Each row comes from the steps of one path. Every step used is in the known rows, and no mark comes twice. Write the path behind each row, first mark first.
In the rows, 128 means zero.
Known rows
roriz -> tozabo -> zozis: 131  63  101  116  135  131  133  149  143  87  137  152  61  152  93  81
tozabo -> bovul: 138  128  123  116  121  107  123  118  135  108  150  117  99  138  126  126
vopu -> tozabo: 120  109  104  153  121  129  115  144  129  143  173  109  137  122  140  183
roriz -> tozabo -> vopu: 97  63  108  120  114  112  126  163  117  102  142  129  97  125  125  133
tozabo -> zozis -> remor -> roriz: 168  112  70  114  171  160  100  126  162  90  138  145  65  141  90  140
zozis -> remor -> roriz -> tozabo: 136  90  81  123  158  132  110  160  166  124  161  148  56  154  87  117
tozabo -> vopu -> remor: 112  90  104  105  125  130  106  183  122  108  152  109  133  117  132  212
bovul -> tozabo: 111  124  93  139  138  120  121  136  160  110  148  131  99  169  120  123
zozis -> remor -> vopu: 126  125  81  114  138  144  91  149  156  156  145  113  103  150  91  202
tozabo -> vopu: 114  102  103  127  112  120  109  144  113  106  134  101  132  105  146  173
tozabo -> zozis: 148  103  96  120  133  139  115  128  136  90  128  126  99  134  115  119
tozabo -> roriz: 146  110  101  105  132  124  133  119  157  121  151  133  111  122  148  115
remor -> zozis: 142  122  79  118  139  130  111  157  149  128  151  132  108  137  101  145
vopu -> remor -> roriz: 158  115  93  122  138  132  107  168  157  124  159  127  100  146  111  203
bovul -> tozabo -> vopu -> remor -> roriz: 124  95  81  114  143  139  124  160  160  83  156  151  79  166  112  225
roriz -> tozabo -> zozis -> remor -> vopu: 130  66  81  91  151  159  117  154  163  113  139  162  38  174  48  146
zozis -> tozabo: 139  97  110  139  108  147  115  120  135  126  154  111  76  153  115  105

Write each row's path
123  66  112  107  112  161  115  156  124  105  163  117  82  142  114  181 : zozis -> tozabo -> vopu -> remor
162  99  71  130  172  173  107  125  161  104  167  151  74  135  95  187 : vopu -> tozabo -> zozis -> remor -> roriz
131  115  125  130  123  121  132  115  133  124  180  122  109  130  130  172 : vopu -> tozabo -> bovul
129  114  89  105  145  126  147  114  182  103  158  160  84  164  133  105 : bovul -> tozabo -> roriz
164  106  106  97  125  150  133  105  151  105  172  151  28  172  73  103 : remor -> zozis -> tozabo -> bovul
147  104  75  98  149  166  98  135  158  117  131  135  74  155  70  186 : tozabo -> zozis -> remor -> vopu
172  73  87  67  147  175  140  145  185  121  191  175  40  169  80  132 : vopu -> remor -> zozis -> tozabo -> roriz
95  94  95  107  140  135  121  173  147  91  159  136  104  158  119  198 : bovul -> tozabo -> vopu -> remor
172  85  84  88  134  165  144  108  173  117  171  169  41  159  94  95 : remor -> zozis -> tozabo -> roriz
161  67  88  122  137  137  135  136  152  78  136  168  35  160  85  107 : remor -> roriz -> tozabo -> zozis
131  119  103  107  137  146  116  120  155  149  183  132  86  153  87  239 : zozis -> remor -> vopu -> tozabo -> bovul
144  85  95  136  125  114  126  150  152  117  150  144  63  155  105  125 : remor -> roriz -> tozabo
111  91  71  89  155  146  124  187  163  91  166  164  86  167  85  206 : bovul -> tozabo -> vopu -> remor -> zozis
137  101  82  97  150  163  124  124  175  162  185  148  98  140  108  231 : zozis -> remor -> vopu -> tozabo -> roriz
141  107  82  106  168  154  98  141  152  98  139  128  90  133  97  112 : tozabo -> zozis -> remor
128  109  66  99  165  169  112  126  184  98  137  163  47  197  55  173 : bovul -> tozabo -> zozis -> remor -> vopu
113  49  86  81  142  136  128  215  143  104  169  162  76  145  77  179 : roriz -> tozabo -> vopu -> remor -> zozis
161  54  91  100  150  148  132  173  164  81  153  177  36  169  70  146 : vopu -> remor -> roriz -> tozabo -> zozis
143  110  82  98  153  139  107  194  159  131  169  139  106  148  87  182 : vopu -> remor -> zozis
